Each row comes from the steps of one path. Every step used is in the known rows, and no mark comes twice. Write the path behind each row, first mark first.
Known rows
negi/vuto/nivav: [  2.4   8.2 -31.8  23.6 -40.9  17.2  -8.0  -8.3  19.0 -28.5 -33.9 -13.1
 -39.6   4.7  18.4  -3.3  28.1 -14.3 -58.2]
lisi/negi: [ -9.1 -25.3   5.6 -10.3 -45.2  12.1  12.4 -21.1  16.7 -15.7   3.0 -13.9
   3.1 -47.7 -20.5   1.9  12.1  32.9   2.2]
nivav/negi/donuv: [ 16.8  10.0  47.2 -29.7  38.0 -34.0  -4.8  -4.6 -10.1  15.6  35.3  17.3
  21.9   3.3  -1.4  -5.0 -24.1 -16.2  34.2]
vuto/lisi/nivav/bikez: [  5.4  37.3  -3.9   7.6   8.5  -7.2  32.3  31.4   9.9  22.9  -5.6 -43.3
  12.9  -7.0   4.5  22.7 -31.7  21.0 -11.1]
nivav/negi/vuto/lisi/donuv: [  2.2  47.1 -13.8 -16.4   2.3 -27.7  -2.1  14.5   6.5  -4.7 -19.7 -16.8
  -7.4  -0.1  21.9  10.1 -15.6  -6.8  16.2]
donuv/nivav: [ 28.6 -39.3  27.1  23.3  -3.1  24.6  -8.2  -3.3  -9.3  23.4 -11.3   5.6
  12.1  10.3   8.3 -13.8   9.2  35.3  15.8]
negi/vuto/donuv/bikez: [ 11.6  19.5 -19.5  -0.1 -29.3  16.2  -5.2 -24.1  -0.4 -39.1 -19.9   5.2
 -11.1 -13.8  28.6  17.9  18.7   9.2 -38.5]
lisi/nivav/negi: [-12.7 -11.9  47.7 -18.3  48.1   1.9  22.4  26.8   8.9  30.9   5.4  16.8
  10.9 -13.5   0.4 -23.4 -24.2  -8.4  20.9]
nivav/negi/donuv/vuto/lisi: [ -7.7  35.1   5.7 -10.3  23.4 -29.0 -11.3  10.8  -0.6  14.4  21.7  -4.8
  -0.4  24.2  -5.8  16.1 -23.4 -22.3  53.1]
lisi/nivav: [-18.0 -17.9  31.0 -24.0  13.5   7.0  26.4  -2.1  35.5  18.1   9.9  14.8
   0.6   2.0  -5.9 -22.3  -0.4  12.2  -8.4]
vuto/nivav/negi: [ 20.1   4.6  21.1  58.2  17.3  29.7  -5.6  33.5 -27.1  34.4 -20.6  -9.2
  27.0 -21.6   9.0 -12.6  -8.2 -44.6 -38.4]
lisi/negi/donuv/vuto: [-26.5 -35.8 -11.1 -31.4 -30.0 -14.5  -5.3 -36.8  10.4 -36.2  31.4   8.6
 -17.4  -3.6 -38.3  -1.1  20.0  18.0  31.0]
vuto/lisi/negi/donuv/nivav/bikez: [ 31.9   1.7 -10.5  16.9 -11.6 -23.0  -4.4  -2.5 -36.0 -13.1  -0.5 -46.8
  24.8  -0.4 -10.7  18.8  -8.6  47.6  20.6]
donuv/bikez: [  2.6   4.4  21.4 -10.0  14.5  15.5  24.0   4.7  12.9  15.6   5.1  -9.8
  18.8 -43.1  11.4  27.4 -31.1  16.1  -9.8]
lisi/donuv/vuto: [-34.8 -19.3 -17.7 -43.6  -6.3  -4.2   7.4 -17.8  33.6   6.6  27.8  40.4
  -8.1  13.5 -19.9  -9.9  13.7  -9.1  -3.6]
lisi/negi/donuv/bikez: [  3.0 -36.4  17.6 -32.4   4.0 -19.1   4.1 -34.4 -13.9 -31.7  30.4   0.4
  19.3 -31.0 -23.0   2.7  -2.6  33.5  14.4]
lisi/nivav/negi/vuto: [-18.6  -6.2  23.0 -28.2  33.0  -7.1  15.2  21.2  15.0  -0.7 -10.5  15.0
 -22.5  -5.1  14.1 -21.3 -13.4  -6.7  20.9]
nivav/negi: [  6.8  17.2  37.7  -4.7  15.0   1.6   9.8  21.2   4.0  31.3   4.5  -0.5
  15.4 -32.5   7.6   6.8 -30.4 -12.3  25.0]
negi/vuto/donuv: [ 10.0  21.4 -23.4  -1.8 -56.9  11.1 -11.4 -36.8  16.5 -39.4 -17.6   9.3
 -21.1   4.4  20.2   5.4  38.7   5.6 -39.8]

Which path is each row?
[-38.4  48.3 -44.7  16.9 -52.1  17.3   4.1   8.0  52.4  12.6 -11.2 -37.7
 -33.2  19.0  -8.7  42.1   0.7   2.0  16.0]  donuv/vuto/lisi
[-32.0  -5.1 -33.3  44.7 -29.4  45.1  -4.4  14.5  22.1  11.8 -13.5  -3.1
 -28.7   7.3 -11.9   7.2  17.9 -34.3 -28.3]  donuv/vuto/nivav
[ 28.3  -8.3 -16.0  21.6 -40.3  22.2 -26.3 -29.2 -13.8 -34.2 -31.7  15.1
 -15.4  18.7  26.6  -9.3  43.8  20.3 -21.9]  negi/vuto/donuv/nivav
[ -8.0 -45.9 -19.9   0.6  -7.2  -6.5  -3.0  -8.9 -31.3 -34.3  23.1   2.3
 -10.1 -20.5 -33.8   0.9   8.4  -0.9   0.3]  lisi/negi/donuv/vuto/nivav/bikez
[-16.2  44.6 -35.9 -10.8 -37.2 -11.4   8.2  -6.4  48.6 -26.0 -31.9 -36.1
 -43.7  26.4  18.8  12.5  10.7  22.5 -11.5]  negi/vuto/lisi/nivav
[-49.1  31.4 -36.7   9.2 -26.4  16.8  11.2  16.7  51.1  15.2 -11.7 -26.3
 -34.6  29.4 -11.4  23.0   0.2   2.5  18.9]  donuv/vuto/lisi/nivav
[  7.8  43.3 -11.5  -8.4   6.7 -15.0  14.0  -2.1  10.3  20.8   0.2 -27.6
  41.0   2.1   5.8  22.3 -19.8  19.8 -20.7]  vuto/lisi/donuv/bikez
[ -3.4  48.5  12.7  12.4  15.7  -5.2  14.4  29.8  15.6  34.1 -16.6 -37.7
  17.4   8.8   6.9   7.5 -25.6   5.9  15.1]  vuto/lisi/nivav/negi
[-18.9 -41.8 -17.6   1.6 -23.2  -0.6 -13.9 -28.0  -9.6 -34.1  18.8   4.2
 -10.9   0.8 -36.8 -11.2  28.7   0.0   2.9]  lisi/negi/donuv/vuto/nivav
[ 21.1 -44.1  15.1 -22.6  39.1 -15.9 -13.0  -1.3 -32.8   4.6  -3.3  43.1
  14.8  15.0  13.3 -38.2   6.0   9.0  19.2]  lisi/donuv/nivav/negi/vuto
[ 14.2  27.7   6.2   4.0  -8.1   4.2 -11.4   4.1 -13.6 -12.6 -19.2   9.6
  -3.7 -18.1  25.8   3.5   1.8 -17.7   2.0]  nivav/negi/vuto/donuv
[ 27.2  19.3   3.5  15.8  17.0 -13.0  -9.4  11.9 -21.4  33.5 -13.6 -16.0
  43.3  25.7   8.5  -4.2  -9.3  18.6  15.1]  vuto/lisi/donuv/nivav/negi
[ 35.4 -39.4  36.3 -15.1  20.8 -24.1 -22.0 -38.8 -18.4   3.2  31.4  27.2
  17.4  49.4  -6.8 -24.1  13.5  27.1  22.4]  negi/donuv/nivav
[-26.4 -20.2  34.9 -34.9  60.4 -19.2   7.0  13.2   3.8  13.5  28.5  34.0
  -7.0  23.1 -12.4 -26.3 -16.4 -19.1  44.6]  lisi/nivav/negi/donuv/vuto
[-21.8 -20.6 -14.7   1.3  23.3   7.6  -5.1  13.4  -9.9  18.3   8.7  36.8
   6.4   8.2 -14.1 -23.4   9.0 -45.0 -20.5]  lisi/donuv/vuto/nivav/negi
[ 15.4  25.6   8.2   5.0  13.5   7.7  -6.9  15.1 -26.8 -11.8 -21.3   6.5
   4.5 -33.3  31.5  13.5 -14.7 -15.9   3.9]  nivav/negi/vuto/donuv/bikez
[ 28.6  -0.5  28.6  37.6  36.4   1.6 -17.6  12.7 -38.5  22.1   4.2   5.2
  31.2   6.8  -0.5 -21.7  -3.6 -46.2 -29.0]  vuto/nivav/negi/donuv
[-14.9 -29.7 -29.0  -2.3  17.9   6.4   8.5  12.7 -13.7   9.9  16.4  32.7
   2.5  -4.1 -16.1 -10.4   4.0 -32.9 -40.9]  lisi/donuv/vuto/nivav/bikez
[ -0.3 -16.6 -23.6  -0.7 -46.9  18.2  -2.7 -27.9 -15.0 -59.0 -22.0  -7.3
  -8.1 -48.0   2.5   9.0  26.2  30.2 -19.3]  lisi/negi/vuto/donuv/bikez
[ 29.9   0.7   4.8  34.1   9.0   5.5 -21.3  26.5 -29.4   8.2 -44.3 -20.1
  -6.5  14.3  31.4  -0.5  -8.8  21.8  44.8]  donuv/nivav/negi/vuto/lisi
[ 32.4  -9.2   0.2  51.6   9.3  26.8  16.3  35.1 -34.5  19.1  -7.3 -15.0
  18.9 -40.7   4.6   6.9 -16.1 -25.7 -70.1]  vuto/nivav/bikez
[ -1.8 -15.0 -14.7   2.4  16.4 -13.2  -7.2  -5.1 -16.0  -7.4  35.2  16.6
 -13.3  24.7 -18.9   3.4   0.8 -28.6 -14.0]  negi/donuv/vuto/nivav/bikez
[-21.5  -3.9  -4.3 -38.3  -8.3 -23.9  -7.3 -36.9  31.7 -10.7  46.2  24.4
 -24.2  42.3 -23.7   5.3  11.1  -5.0  22.0]  negi/donuv/vuto
